Each row comes from the steps of one path. Every step used is in the known rows, and no mark comes twice. Write the path behind each row, first mark first.
(in the rows, 128 means zero)
Known rows:
sazo > tira > penol: [131 143 148  88 126 129 149  99 109 135 115 112 120 140 140 132 137 126
 155 117 137 125 138 140 146  96 141 161 134 147 130 145 172  79 143 100
 158 126 114 123 114 128]
lomog > fuma > rofu: [110 119 129  86 119 127 124 126 145  40 138 132 114 114 132  94  93 101
 113 138 120 100 146 132 127 144 122 123 130 143 124 101 140 140 135 180
 117 148 142 105 119 128]
tira > penol > rofu > muso > fuma: [104 175 122 120 118  84 144  94 132  84 110 164  84 144 149 135  81  83
 144 120 128  98 117 115 136 123 135 178 155 146 116 108 217  76 133 146
 149 120 117 139 146 136]
rofu > muso: [137 145 120 121 133 122 133 125 126  99  98 118  99 136 128 125 120 117
 128 128 118  95 116 116 129 125 128 133 159 120 130 120 157 116 125 139
 119 121 134 135 132 129]
sazo > tira > penol > muso: [132 133 157  93 129 123 141  94  93 129 151 168 117 139 132 129 120 159
 153 122 172 164 134 147 151 104 149 163 149 143 152 150 187  85 158  89
 155 124 108 119 112 120]
sazo > tira: [144 130 142  87 117 137 135 128 117 133 121 114 128 138 140 125 128 120
 143 129 139 115 149 148 150 104 137 125 132 129 128 121 138 117 146 118
 138 126 117 116 113 108]
penol > muso > fuma > rofu: [119 117 141  97  95 108  99 138 131  53 187 181 112 153 124 122  58 144
 118 141 152 152 125 165 143 154 148 121 156 148 186 123 174 141 179 140
 143 170 134 114 129 115]
lomog > fuma > rofu > penol: [121 138 121  80 125 125 128 101 149  34 117 133 125 120 136  90 145 123
 110 113 123  99 142 122 130 141 122 131  88 155 128 101 179 123 130 200
 139 153 127 109 124 147]
lomog > tira > penol > rofu > fuma: [ 92 122 141 109 134  96 157  72 121 106 128 157 104 140 159 121  98 120
 164  76 142 167 159 103 151 111 130 181 137 135  97  93 112 118 104 167
 119  99 121 120 126 143]
lomog > tira > penol > muso > fuma > rofu: [ 98 142 153  75 108 107 121 107 137  55 178 171  99 144 124 120  67 168
 162 127 152 144 144 166 161 154 150 155 147 162 169 129 209 131 167 178
 144 174 135 123 135 137]
muso > fuma: [127 136 126 113 103 112 121 144 149 113 141 132 119 135 118 128 107 124
 122 125 122 111 136 148 133 140 136 127 135 138 139 131 157 130 150 162
 144 134 128 142 141 124]
penol > muso: [128 118 134 130 128 124 118 121 112 123 167 181 132 129 119 124 117 166
 126 135 163 169 122 135 132 133 140 131 144 121 155 134 137 138 147 113
 121 125 126 121 124 120]
sazo > tira > penol > muso > rofu: [126 133 145  83 102 111 127  81  98 104 168 171 116 146 137 130  76 144
 151 124 173 159 134 101 148 117 153 182 158 133 158 140 176  85 186  88
 151 117 116 111 122 118]
fuma > rofu > muso > penol > tira: [110 119 140 130 137 111 127 144  95  31 134 121  89 155 142 116 126  57
 118 150  85  61 128 132 145 136 139 141 153 120 114 111 138 119 129 133
  97 154 142 128 113 110]
fuma > rofu > muso > penol: [127 128 134 110 140 128 128 160 114  33 130 127  86 153 150 121 147  91
 129 133  99  85 114 138 138 137 133 135 169 124 138 115 137 128 141 158
 101 160 147 117 114 109]
muso > penol: [126 121 130 133 135 117 142 161 118 118 154 136 122 136 136 127 183 116
 131 125 108 120 129 144 136 129 134 136 132 118 118 139 105 136 132 151
 103 127 137 133 128 111]
fuma > lomog > tira: [125 126 128 114 127 115 117 115 135  71 131 132 119  72 121 115 133 155
 157 129 132 131 151 139 136 139 136 123 123 111 118  96 136 160 120 169
 145 126 128 106 120 134]
debo > tira > penol: [119 156 138  81 136 115 134 110  96 117 116 122 123 114 128 130 115 137
 141 117 111 108 125 134 110 124 131 167 128 152 135 148 171  68 142  89
 146 138 126 125 147 133]
rofu > penol > muso > fuma: [135 147 120 111 107  95 115 112 128 102 154 186 128 142 118 123 140 179
 122 112 160 153 127 148 136 140 147 130 114 150 166 137 201 123 162 165
 157 143 108 141 147 133]
fuma > lomog: [133 121 121 139 127 120 112 118 125  73 131 134 132  76 127 127 134 136
 125 136 130 140 124 131 120 132 139 129 133 111 130 108 139 137 131 117
 157 120 124 107 111 136]
tira > penol: [113 139 131 130 136 124 144  98 120 129 117 122 122 130 126 133 134 132
 141 121 125 132 123 125 127 117 127 165 128 145 125 153 165  89 126 112
 147 127 126 135 125 144]
debo > tira: [132 140 132  78 130 124 122 139 105 112 125 128 125 113 131 125 107 130
 127 126 112 101 131 142 112 130 128 128 128 126 137 126 132 103 148 108
 126 134 126 124 146 117]
muso > fuma > rofu: [119 132 131  92 100 118 109 144 149  51 148 127 110 150 134 122  75 111
 117 136 120 112 132 157 139 156 139 118 140 147 162 116 161 133 160 157
 149 177 138 121 129 124]
debo > tira > penol > muso > rofu: [114 145 137  72 114 101 115  90  86  87 166 181 118 119 133 130  64 160
 135 121 144 139 122  97 109 148 146 184 147 137 167 152 174  75 181  84
 138 129 125 114 154 128]
penol > rofu > fuma > lomog > tira: [111 103 128 118 124  89 124  90 128  45 137 168 115  87 155 111  97 116
 145  93 148 176 168 114 136 123 142 146 146  99 104  51  86 169 111 176
 126  93 122  93 111 133]
penol > muso > rofu > fuma > lomog > tira: [127  83 123 105 103  89  97  92 122  22 176 184 110  91 124 109  70 171
 142  92 160 196 166  87 139 147 156 152 180  93 159  89  89 169 162 177
 125  97 136  94 123 130]
muso > penol > rofu > fuma > lomog: [116  93 119 150 136  84 129 126 103  36 163 181 120  92 162 126 155  89
 115  92 128 175 141 122 129 117 146 150 155  88 102  72  64 143 127 154
 115  89 126  97 100 114]
sazo > tira > penol > muso > rofu > fuma: [127 106 140  83 105 101 133  70  91  77 160 159 111 159 150 124  69 144
 140  78 173 185 150  91 148 106 158 190 190 126 170 136 128  88 177 108
 140  95 119 114 113 119]
lomog > fuma > rofu > muso > penol: [122 126 130  90 134 117 140 158 132   5 133 138  77 129 145  92 148  78
 119 131  91  53 139 138 135 143 130 136 169 130 112 104 146 127 133 217
  88 136 152 113 120 110]

Write each row's path:
[110 135 142 100 108 108 112 110 123  56 174 177 100 150 127 126  64 152
 128 132 151 155 115 158 144 152 149 157 156 163 184 142 212 103 174 124
 162 169 131 118 123 133]
tira > penol > muso > fuma > rofu
[112 123 125  95 137  87 130  75  81  35 121 165 124  80 159 125  87 108
 125  83 132 161 135 112 104 110 146 184 148 119 124  84 134  77 133  90
 160  98 110  91 122 138]
debo > tira > penol > rofu > fuma > lomog
[115  95 131 139 140  91 142 138 105  96 160 176 119 147 168 124 145  85
 122  87 124 163 144 120 139 117 136 155 152 106  99  91  55 140 122 164
  88  97 129 117 122 109]
muso > penol > rofu > fuma
[118 144 144  81 136 112 128 105  80 115 151 174 126 113 121 132 105 173
 140 123 146 142 116 144 109 128 143 171 140 142 163 159 183  73 160  77
 137 133 121 122 143 130]
debo > tira > penol > muso
[116 127 129 147 142 101 138 145  88  95 130 120  98 140 134 123 159  67
 124 139  85  61 139 129 140 119 141 142 147 109  97 129 133 111 116 134
  93 114 134 150 132 107]
rofu > muso > penol > tira
[131 124 127 112 127 125 111 100 113  53 148 184 134 145 137 120 134 167
 121 123 167 165 110 135 136 140 139 130 106 150 181 120 186 128 154 126
 147 172 122 102 120 139]
fuma > rofu > penol > muso
[106  97 132 123 134  82 134 123 119  39 159 177 109  89 160 117 153 106
 151  93 132 168 170 129 145 126 146 155 147  92  90  57  61 173 118 201
 103  94 127  96 112 116]
muso > penol > rofu > fuma > lomog > tira
[113 154 157  98 126 114 154  84 104 134 126 157 120 141 164 132 111  86
 154 126 156 140 147 124 147  94 135 176 117 142 103 105 174  76 137  93
 150 119 105 109 109 119]
sazo > tira > penol > rofu
[133 151 117 110 109 102 125 142 143  87 108 122  86 146 126 123 103 112
 126 125 113  74 125 138 132 136 138 128 164 129 138 120 180 116 144 172
 139 129 132 147 147 124]
rofu > muso > fuma
[128  95 125 109 130 106 125 109 135  53 126 125 114  89 125 111 121 154
 147  86 127 159 164 128 141 127 143 133 159 101 125  88  90 165 117 191
 134 103 133 115 112 137]
rofu > fuma > lomog > tira
[120 150 123 128 133 106 134 107 120  89 105 164 101 131 157 126  95  79
 136 136 138 110 118  99 128 120 131 148 146 120 106  85 153 112 116 127
 105 113 121 115 129 123]
penol > rofu > muso
[117  95 113 142 128  92 117  94 114  45 134 177 129  93 157 121  99  98
 114  97 150 191 138 108 124 121 135 148 153  98 116  64  91 140 122 125
 139  89 118  95  99 130]
penol > rofu > fuma > lomog
[120 160 119 117 108  90 127 124 137  79 120 168  85 141 151 125  77  78
 128 130 131  99 130 122 136 136 133 144 157 126 119  82 180 115 136 161
 126 120 120 131 145 117]
penol > rofu > muso > fuma
[114  94 134 113 134  96 128  75 109  51 155 172 111  87 120 112 115 194
 158  80 160 201 149 128 139 123 154 171 171 117 148 118 137 135 134 156
 149  97 127 109 111 146]
rofu > fuma > lomog > tira > penol > muso
[102 123 132 108 132 103 132 145 110   4 143 131  82 132 140  87 123  43
 110 144  77  34 154 129 142 135 132 137 151 124  86 104 148 121 121 185
  83 129 148 126 118 108]
lomog > fuma > rofu > muso > penol > tira
[134 148 111 112 110 105 122  89 130  89 116 136 132 134 137 125 137 133
 122 110 135 124 128  71 126 142 130 150  93 135 140 118 153 110 148 151
 151 134 121 120 146 147]
muso > rofu > penol
[129 152 122  90 104 111 114 121 144  46 124 132 122 154 131 120 128 130
 116 117 131 108 127 147 141 146 134 124 102 165 163 113 201 123 158 170
 173 185 126 124 136 141]
muso > fuma > rofu > penol
[137  90 105 135 133 110 117 107 121  51 127 130 125  92 126 120 126 135
 114  93 130 167 137 117 122 120 143 135 164 103 139  98  90 140 128 136
 150  97 128 112 103 137]
rofu > fuma > lomog
[117 153 142  70 112  96 121 119  98 103 163 177 112 124 113 131  82 171
 130 116 138 126 125 169 119 140 154 163 149 154 172 162 210  72 180 111
 155 140 121 136 163 123]
debo > tira > penol > muso > fuma
[141 138 111 118 105  89  97 105 129  41 157 191 129  85 112 121 149 183
 118 117 161 165 121 153 131 144 159 132 116 126 171 119 214 132 167 154
 186 135 110 121 134 141]
rofu > penol > muso > fuma > lomog
[111 134 130 124 114 106 122  78 106 100 169 184 116 132 132 132  77 154
 136 123 156 171 120  83 126 138 146 184 148 137 160 150 166  95 164  99
 141 119 125 120 135 135]
tira > penol > muso > rofu
[131 139 149  90 102  94 115  98 110  62 166 175 112  91 121 125 106 163
 146 126 170 156 139 174 149 117 166 158 164 131 166 132 223  94 182 109
 198 124 110 115 113 119]
sazo > tira > penol > muso > fuma > lomog
[108 110 139 151 135 108 130 149  94 121 158 129 125 133 128 130 163  81
 120 139  93  97 144 137 142 126 133 135 120 114  94 138 106 124 124 128
  97 121 134 147 128 108]
muso > penol > tira
[113 144 124 108  96  97 108 103 122  48 137 127 124 156 125 121 110  95
 106 129 112  85 142 135 149 143 140 125  85 159 141 111 201 111 147 144
 165 178 120 137 136 140]
muso > fuma > rofu > penol > tira
[120 146 137  77 113  83 105 109  99  42 167 186 116  69 109 127  86 178
 128 126 141 140 120 171 112 143 163 161 152 136 177 140 221  82 185 101
 181 131 117 112 144 130]
debo > tira > penol > muso > fuma > lomog
[113 141 138 113 135 107 139  86 133  79 125 132 110  70 119 118 139 159
 168 120 124 134 142 131 137 129 138 159 119 129 117 118 170 127 120 154
 161 127 130 113 120 155]
fuma > lomog > tira > penol
[101 119 128 133 136  99 151  72 105 102 123 164 117 145 161 132 100 102
 131  76 141 178 134  94 131 106 130 185 147 133 113 102 111  94 113 118
 129  95 112 124 119 141]
tira > penol > rofu > fuma
[130 143 124 106 128 130 124 101 130  61 113 129 132 149 140 123 147 132
 120 121 134 121 118 123 138 136 127 135  91 152 152 115 173 121 138 140
 157 175 122 110 120 145]
fuma > rofu > penol
[130 131 116 126 104  98 106 138 147  57 142 139 121  85 117 123 112 132
 120 132 124 126 133 152 126 143 145 117 141 120 140 114 165 138 151 152
 174 127 122 124 128 133]
muso > fuma > lomog
[106 178 132  87 139 101 148  91  85  82  92 160  98 122 165 131  89  96
 144 126 120  89 111 109 112 117 130 185 144 141 114 104 195  53 131  90
 129 118 116 115 145 127]
debo > tira > penol > rofu > muso
[122 153 116 122 107  79 110 118 135  25 122 176  93  90 147 122  85  82
 125 138 130 107 125 123 128 136 146 142 159 110 118  64 189 128 138 155
 155 110 118 112 130 120]
penol > rofu > muso > fuma > lomog
[103 162 142  90 134 105 141  95  87 113 124 168 123 117 157 133  93 106
 141 123 130 124 126 124 111 124 131 178 109 147 114 114 167  65 130  78
 138 127 112 108 143 133]
debo > tira > penol > rofu
[109 130 134 108 110  90 111  70 121  42 174 189 110  74 123 118  83 180
 163 126 164 173 145  91 135 147 150 179 144 116 150 116 173 133 158 143
 152 121 132  98 127 144]
fuma > lomog > tira > penol > muso > rofu
[129 120 125 123 103  95  95 128 129  54 178 193 122  81 110 121  99 163
 119 136 156 168 125 160 129 149 162 124 157 116 165 119 179 141 167 138
 164 125 123 113 125 125]
penol > muso > fuma > lomog
[104 140 141 102 111 104 129  80 122 101 172 178 107 127 129 122  79 175
 168 118 157 158 144  90 147 144 145 182 141 132 145 138 161 124 156 153
 125 128 133 122 143 140]
lomog > tira > penol > muso > rofu
[119 135 121  88 128 128 131 121 147  15 108 127  83 125 137  90  90  90
 114 133 110  69 134 120 129 146 126 127 164 139 122  95 171 127 131 189
 112 139 143 110 121 126]
lomog > fuma > rofu > muso
[113 101 125 127 113  95 125  71 101  77 167 174 115 152 135 124  71 154
 127  78 160 198 131  71 128 132 143 187 182 127 168 143 117  96 157 117
 135 100 133 124 130 145]
tira > penol > muso > rofu > fuma
